Each row was made from one walk, in order. Every step used is in the known rows, and no mark comes twice. Write each row's walk.
Known rows
h -> u: [-1.31 -0.21 -0.98  1.64 -2.57  0.48  1.93  0.58 -0.75 -0.98  1.32 -0.10
 -0.25 -0.45  0.00  0.57 -1.53  2.42 -0.67 -0.41]
y -> l -> f -> h: [ 4.60 -0.31 -2.06 -0.36 -2.99 -0.04  1.58 -1.37 -3.80  1.39  0.28 -0.18
 -0.37  2.76  1.37  1.84 -0.15  1.24 -1.30  0.83]
y -> l -> e -> h -> u -> s: [ 0.67 -0.92 -0.81  0.46 -2.14 -1.59 -0.52  0.57  1.28 -2.32 -2.16  0.23
 -0.53 -2.85 -3.00  0.83 -2.23  3.58  0.29 -1.04]
y -> s -> u -> h: [-3.31  1.01  0.81  0.68 -1.36 -0.19 -1.40  0.79 -0.71  1.18 -0.01 -0.73
 -0.11 -0.79 -3.96  5.86 -0.61 -1.72  1.10  0.94]
y -> l -> e -> h -> u: [-1.35 -2.02 -1.07  2.04 -0.49  0.29  0.54  0.22  0.80 -1.51 -0.99  0.68
 -1.43 -1.89 -1.50  2.23 -1.44  2.09  0.31 -1.55]
e -> s -> u: [-2.29 -0.23  0.96  0.15  0.48 -0.48  0.98  0.43  0.40  2.71 -0.60 -1.23
  1.12  0.02 -0.47  0.93 -0.10 -3.87 -0.58 -0.13]
h -> u -> s -> e: [-1.00  0.84 -0.18  2.81 -0.75 -2.38  0.77  0.20 -1.13 -1.09  0.63  0.92
 -0.04 -3.54 -0.60 -1.53 -0.32  3.37  1.03 -0.41]
s -> y -> l -> f -> h: [ 3.28  0.30 -1.96 -0.27 -2.00  0.74  1.02 -1.47 -2.78  1.73 -0.17 -0.04
 -0.35  1.35  2.51 -0.43  0.82  0.31 -0.99  1.08]
s -> u: [-3.34 -0.01  2.91 -0.17  0.09  0.54  1.30 -0.43 -1.63  1.01  0.63 -0.61
  1.01 -1.45  0.11  1.05 -0.76 -3.16 -0.22  0.49]
e -> s -> y: [-0.85  0.62 -0.53  0.22  2.16  0.21  0.21  0.54  2.67  2.05  0.27 -0.78
  1.01  3.49  2.88 -5.45  1.51 -3.65 -0.63 -0.03]
e -> s: [ 1.99 -0.68 -1.16 -0.02  0.38 -1.59  1.23  0.91  1.18  1.86  0.89 -1.25
  0.94  6.55  0.61 -1.07 -0.19 -2.16 -1.33 -0.69]
y -> s -> e -> h: [-0.84 -0.16 -1.24  2.75  5.44 -1.74 -1.76  0.68  0.64 -0.10 -1.08  1.17
 -1.51  0.55  0.26 -0.04  1.35 -1.72  0.91 -0.78]
e -> s -> y -> l -> f -> h -> u: [ 1.12  0.27 -4.80  2.09 -3.68  0.81  1.15  0.00 -0.32  1.82 -1.49 -0.11
 -1.08 -2.72  0.92  0.52  0.55  2.93 -0.87  0.02]
l -> e -> s: [ 1.48 -1.63  2.29  0.25  2.02 -1.92  0.97 -0.49  0.89  1.41  2.94 -0.86
  1.81  6.01 -0.42  0.08  0.28 -1.41 -0.69 -1.38]
f -> l -> e -> h -> u -> s: [ 1.57 -0.42  2.39 -0.23 -3.09 -1.50 -1.74  0.60 -1.59 -2.00 -2.01  0.11
 -0.11 -3.37 -2.20  0.20 -1.38  4.65  0.00 -1.76]
e -> s -> y -> l -> f -> h: [ 3.93  0.14 -3.22 -0.03 -1.76  0.08  0.83 -0.93 -1.41  2.83 -0.85 -0.44
 -0.28  2.24  2.07 -0.50  1.25 -0.17 -1.20  0.66]
f -> s: [ 2.62  1.22  2.81 -3.96  0.77  1.24  0.05  0.76 -1.44 -0.72  4.15 -0.45
  0.77  3.96  0.74  0.21  0.88 -1.02 -0.53  0.85]
f -> l -> y -> s -> u: [-2.55  0.52  3.49 -1.88  2.77  2.25 -1.65 -0.65 -2.01  1.54 -0.76 -0.27
  1.66 -2.82  0.13  1.22  1.41 -3.94  0.40  1.25]
l -> e -> h -> u -> s -> y: [-2.10  0.71  1.98  1.51  0.23 -0.21 -1.40  0.17  2.10 -1.37 -0.77  0.16
  0.27 -4.46  0.40 -4.25  0.39  1.54  0.59 -0.93]
l -> f -> s -> y: [-1.12  2.41  4.01 -2.49  2.61  1.68 -0.47 -0.57  1.35  0.20  3.93 -0.52
  1.27  0.99  3.68 -3.00  2.49 -1.86 -0.62  1.17]

Which walk is each row?
[ 3.15  0.54 -2.86  0.18 -5.67 -1.27  0.58  0.06 -1.54 -0.80 -1.70 -0.23
 -0.35 -3.25 -1.60  1.32 -1.75  5.39 -0.71  0.33]  y -> l -> f -> h -> u -> s
[-0.57 -2.02  1.18  0.23  3.47  0.26 -0.70 -0.67  1.48 -0.65 -1.03  0.69
 -0.61  1.83  0.34 -1.00  0.06 -2.48  0.64 -1.10]  s -> y -> l -> e -> h
[-2.33  0.89  2.76 -0.38 -2.27  1.14 -2.39  0.54 -2.63  1.52 -0.98 -0.74
  0.42 -1.67 -2.68  4.40  0.56 -1.66  1.28  0.71]  f -> l -> y -> s -> u -> h
[ 0.27 -1.56  1.28 -0.23  2.60 -0.73 -1.38 -0.42  1.96 -1.22 -1.82  0.54
 -0.33  0.54 -0.61 -1.63 -0.33 -1.28  0.70 -1.06]  u -> s -> y -> l -> e -> h
[ 0.70  0.60 -0.26  0.33 -3.89 -1.50  0.54  0.90 -0.16 -1.93 -0.03 -0.45
  0.49 -1.96 -1.58 -0.68 -2.25  3.98 -0.53 -0.27]  h -> u -> s
[ 1.91  0.93  1.66 -4.72  1.15  0.88  0.61 -0.63  0.33 -0.40  3.70 -0.51
  0.75  4.09  0.69  2.86  0.27 -0.78 -0.99  1.61]  y -> l -> f -> s
[ 0.58  0.12 -2.79 -3.01  0.60  0.85  0.30 -0.19  1.74 -0.32 -2.02  0.28
  0.42  2.10  0.34 -3.38 -1.10 -2.46  0.28  1.79]  u -> s -> y -> l
[-1.85  0.07 -2.31  2.20  0.24 -0.02  0.12  0.70  1.27 -0.93 -0.67  0.96
 -2.24 -4.06 -0.23  2.54  0.34  2.65  0.51 -0.79]  y -> l -> f -> s -> e -> h -> u
[ 1.67 -2.00  5.23 -0.66  1.35 -0.48 -1.67 -0.50 -2.93 -0.57 -0.20  0.35
 -0.11  2.73  0.26  0.21  0.14 -0.29 -0.10 -2.23]  f -> l -> e -> h
[ 0.82  0.59 -2.10 -4.66  2.29  3.09  0.17  0.06  1.25  0.05  0.19  0.47
  0.05  3.19  1.30 -2.04  0.56 -3.82  0.42  2.24]  f -> s -> y -> l
[ 0.06  0.27  0.70 -0.32  4.14  1.06 -0.83 -0.29  0.91 -0.12  1.99 -0.31
  1.60  2.89  1.17 -0.82  1.40 -2.63 -0.12  1.11]  l -> y -> s
[-2.49 -0.47 -1.86  4.73 -0.49 -0.74  0.52  1.15  0.00 -0.97 -1.06  0.94
 -2.09 -3.76  0.25  0.07 -0.17  2.53  0.55 -1.80]  s -> e -> h -> u
[-0.85  0.47  0.11 -1.69  0.58 -0.69  0.89 -1.73  2.59 -0.02  0.40 -0.49
  1.13  1.95  1.48 -0.97 -0.97 -0.74 -0.99  1.40]  u -> s -> y -> l -> f
[-0.69 -1.60  2.23 -1.72  3.43  1.27  0.90 -2.18  0.50 -0.32  2.27  0.75
  1.34  3.20  0.31 -1.01 -0.13 -2.61  0.78  0.56]  s -> y -> l -> e
[ 0.52  0.22 -0.80  1.38 -3.41 -1.97 -0.60  1.60  0.85 -2.15 -2.17 -0.35
 -0.71 -3.08 -1.61 -0.67 -2.00  3.88 -0.41 -1.25]  e -> h -> u -> s
[-1.52  0.57  0.39  2.25  5.68 -0.28 -0.31 -0.75 -0.20  0.34  2.35  1.05
  0.85  0.38  1.60 -1.58  2.56 -1.94  1.38  0.69]  l -> y -> s -> e
[ 3.50  0.86 -1.63  0.90 -5.89 -1.14  0.19  0.98 -2.83 -1.02 -1.09 -0.25
 -0.24 -3.40 -1.38 -0.42 -1.23  5.36 -0.49 -0.28]  f -> h -> u -> s
[ 0.32 -1.16  1.87 -1.56  3.94  1.03 -1.52 -0.19  1.42 -0.87 -0.07  0.68
 -0.63  1.32  0.13 -0.38  1.06 -2.39  0.86 -0.68]  f -> s -> y -> l -> e -> h
[ 0.55  0.42 -3.58  1.87 -3.89  1.52  1.33 -0.52 -1.63  0.71 -0.76  0.30
 -1.15 -3.66  1.22  0.65  0.09  3.45 -0.63  0.43]  s -> y -> l -> f -> h -> u
[-0.64 -0.13 -4.51 -1.02 -0.28  0.92 -0.45  0.71  2.85 -0.86 -4.26  0.54
 -1.03 -1.59 -0.24 -2.64 -1.18 -0.75  0.53  0.72]  e -> h -> u -> s -> y -> l
[-1.69 -0.55 -0.31  0.46  0.92  1.86 -0.82  0.58  1.74 -1.41 -0.48  0.85
 -1.43 -3.66 -0.63  0.81  0.56  1.30  0.82 -0.91]  f -> s -> y -> l -> e -> h -> u
[-2.44  0.31  0.62  1.59 -3.94 -1.19 -0.03  1.42 -0.27  2.40 -0.58 -1.54
 -0.04  0.60 -3.14  4.02 -0.69 -1.66  0.52 -0.37]  e -> s -> u -> h
[ 0.07  1.11  1.28 -1.26  3.25 -0.46  0.82 -1.00 -0.69  0.09  3.75  0.88
  0.13  1.34  1.19  1.28  1.72 -0.46  0.69  1.09]  y -> l -> f -> s -> e
